Each row was made from one small tree. The marks that hang from a mark follow it in brackets, in alphabetical order. Every link used is in the known rows. Write each row's tree.
Known rows
B{U{A E F{Z}} Y}: [-0.05 -1.25 -1.80  4.47  1.89  0.28 -2.73 -0.55 -1.41 -0.58  4.63 -2.70
 -1.98 -1.78  1.72  6.09  1.76]
A{Q U{E F}}: [-1.04 -1.65  4.85 -0.51  2.20  0.02  1.38  1.67  0.14  0.98  1.50 -0.72
 -0.74 -1.81 -0.74 -1.59  0.80]
Y{B{U{A E F{Z}}}}: [-0.91  0.58  1.52  2.86 -0.55  1.80 -2.62  0.95 -0.64 -2.06  4.90 -2.83
 -5.94  0.78  1.32  2.24  0.07]
Y{B{U{E F}}}: [-2.32 -0.86  4.04  3.02  1.99  1.17 -0.05  2.00  0.70  1.54  4.78 -2.46
 -5.81 -0.95 -0.01 -1.00 -0.69]
Y{B{U{E}}}: [-1.52  0.83  1.75  2.07  1.00  2.24 -0.11  2.21  0.11  3.59  3.19 -2.41
 -5.17  0.17 -0.94 -1.74 -1.17]
Z{E{U{A{Q}}} F}: [ 3.49 -2.52 -5.26  1.00  1.32  6.17 -1.90  0.97 -3.84 -0.93  4.29 -2.96
  2.38  5.20 -0.60 -0.08  1.06]
F{Z{E{U{A}}}}: [ 2.70 -1.17 -7.18 -0.16  0.52  4.53 -2.63 -0.84 -4.72  0.59  3.07 -4.23
 -0.57  6.30  1.19  1.80  0.04]
U{E F}: [-1.50 -3.22  0.20  0.79  4.17 -1.49  0.79  0.10 -1.79  2.99  3.77 -2.93
 -2.18 -0.55 -1.31  0.52  0.46]
B{U{A{Q} E F{Z}} Y}: [ 0.41 -0.50  0.27  3.54  0.05  1.34 -2.60 -0.04 -0.69 -2.02  3.43 -1.86
 -1.44 -3.13  1.59  4.90  2.81]
Y{B{U{A E F}}}: [-1.39 -0.53  1.66  4.38  0.87  2.19 -0.14  2.04 -0.57 -0.39  5.29 -1.66
 -4.65  0.49 -0.11  1.53  0.09]
Z{E{U}}: [ 1.34 -2.72 -4.60 -0.05  3.10  3.91 -0.13  0.22 -3.43  4.25  2.94 -3.86
 -0.37  4.38 -0.08 -1.35 -0.65]
Q{A{U{E F}}}: [-0.32 -3.51  3.16  1.90  3.20  0.47 -0.13  1.41 -0.04 -0.34  2.71 -1.25
 -0.06  1.18 -0.04  2.08 -0.25]
Q{A{U{E F{Z}}}}: [ 0.15 -2.45  3.04  0.18  1.70  0.06 -2.52  0.31 -0.23 -2.07  2.32 -2.55
 -1.40  1.51  1.32  2.85 -0.22]
E{U{A F}}: [ 1.05 -3.66 -3.90  0.53  0.68  3.52  1.68  0.31 -1.94  0.51  4.10 -2.13
 -2.05  1.86  0.01  2.00  2.72]
Q{A{U{F{Z}}}}: [ 1.21 -2.36  2.08 -2.11  0.09  1.94 -1.00 -0.25  0.17 -0.42  1.86 -1.18
 -1.27  1.15  1.68  1.03  1.91]
B{U}: [ 0.20  0.46 -1.66 -1.40  1.29  2.28  1.61  0.80 -0.57  6.60  1.79 -0.90
 -2.19 -0.60 -1.12 -1.82  1.27]
U{F}: [-0.45 -3.09 -0.75 -1.47  2.42  0.41  2.27 -0.40 -1.43  4.74  3.27 -1.61
 -2.02 -0.97 -0.82 -1.09  2.45]

Write each row's tree
[ 0.35 -0.80 -0.26 -0.21 -0.19  0.24 -1.85 -0.43 -2.47 -2.08  2.71 -2.52
 -1.86 -0.17 -0.23  2.56  2.20]
U{A{Q} E F{Z}}
[ 0.62 -1.72  0.84 -1.58  3.08  0.56 -1.39 -0.78 -2.45  1.93  2.82 -2.33
 -0.39  2.54  1.93 -1.46 -0.27]
A{U{F{Z{E}}}}
[-0.09 -1.69 -2.29  0.62  1.63 -0.79 -1.84 -0.94 -3.13 -0.60  3.90 -3.37
 -2.34  1.28  0.00  3.73  1.16]
U{A E F{Z}}
[-0.14 -1.88 -0.07  1.37  1.11  0.70  0.64  0.69 -2.33 -0.25  3.09 -1.26
 -0.46 -0.56 -1.56  1.97  2.16]
U{A{Q} E F}
[ 2.10 -1.02 -4.17 -1.46 -2.01  5.80  1.61  1.09 -1.74  1.25  1.29 -1.43
 -0.75  1.61 -1.12  0.02  3.16]
E{U{A{Q}}}
[ 0.51  1.39  2.54 -0.35 -4.02  4.70 -1.17  0.87  0.49 -1.67  3.23 -0.75
 -5.40 -0.96  1.40 -0.71  3.08]
Y{B{U{A{Q} F{Z}}}}
[ 1.77 -1.83 -2.02 -1.93 -2.40  4.34 -0.79 -0.36 -1.34 -2.67  2.41 -2.57
 -2.91  0.85  1.20  1.38  3.74]
E{U{A{Q} F{Z}}}
[ 1.89 -3.22 -2.72  1.53  1.04  4.91 -0.21  0.47 -3.27 -1.08  3.83 -2.13
  0.56  3.16  0.57  0.61  1.62]
Z{E{U{A{Q} F}}}
[ 0.62 -0.11 -2.31  0.26  0.24  1.81  0.50  0.95 -2.88  1.80  1.56 -1.27
  0.31  0.60 -2.53  1.14  1.60]
U{A{Q} E}
[ 1.83 -1.17 -2.07 -0.59  0.19  2.34 -2.06 -1.23 -4.16 -0.68  3.20 -1.99
  0.50  2.13  0.93  0.85  2.09]
U{A{Q} F{Z{E}}}
[-0.48 -2.81 -2.08  2.25  2.89 -0.29  0.59  0.17 -3.11  1.17  4.30 -2.14
 -0.97  0.90 -1.40  3.21  1.15]
U{A E F}
[ 0.93 -0.92  2.83 -2.50  1.30  1.76 -1.38 -0.30 -1.80  0.64  1.61 -1.51
  0.07  1.02  1.71 -2.67  0.78]
A{Q U{F{Z{E}}}}
[ 1.76 -1.59 -4.83 -1.63  1.72  3.49 -2.43 -0.78 -3.55  2.45  2.50 -5.07
 -1.78  4.79  1.32 -0.77 -0.75]
F{Z{E{U}}}
[ 0.32 -0.63 -3.88  4.97  2.20  1.86 -0.29  0.87 -1.84  3.26  3.54 -1.58
  0.21 -0.86 -0.48  4.63  1.19]
B{U{A E} Y}
[-0.92 -1.41  2.49 -1.20  2.52 -1.46 -1.07  0.11 -0.79  0.67  2.34 -2.81
 -2.58  0.11  0.79  0.35 -0.27]
A{U{E F{Z}}}
[ 0.06 -1.58  3.80 -2.82  0.55  1.93  2.89  1.18  0.50  2.62  1.12  0.55
 -0.61 -2.21 -0.36 -3.31  2.86]
A{Q U{F}}
[ 0.63 -4.43 -2.35  1.01  4.01  2.67 -0.06 -0.07 -2.89  2.13  4.52 -3.77
 -1.10  3.20  0.86 -0.68 -0.17]
Z{E{U{F}}}
[ 0.54 -2.40 -1.80 -1.11  3.12  0.26 -1.97 -1.83 -3.65  2.62  3.95 -3.62
 -1.20  2.29  1.19 -0.43  0.34]
U{F{Z{E}}}
[-0.14 -1.54  0.37  5.13  1.43  1.79 -0.20  1.04 -0.45 -0.14  3.92 -0.59
 -0.12 -3.64  0.22  4.17  2.79]
B{U{A{Q} E F} Y}
[-1.22 -0.88  3.04  0.84  0.25  3.02  1.48  1.47  1.13  3.16  4.28 -1.13
 -5.68 -1.28  0.39 -2.74  1.42]
Y{B{U{F}}}
[-0.56 -0.59  4.60 -2.13  0.84 -0.35 -1.11  0.49 -0.10 -0.81  1.12 -1.98
 -2.15 -1.33  0.63 -0.91  0.80]
A{Q U{E F{Z}}}
[ 0.76 -3.55  2.24 -0.51  1.49  2.29  1.35  0.94  0.37  1.26  2.21  0.05
  0.16  0.77  0.40  0.38  1.77]
Q{A{U{F}}}
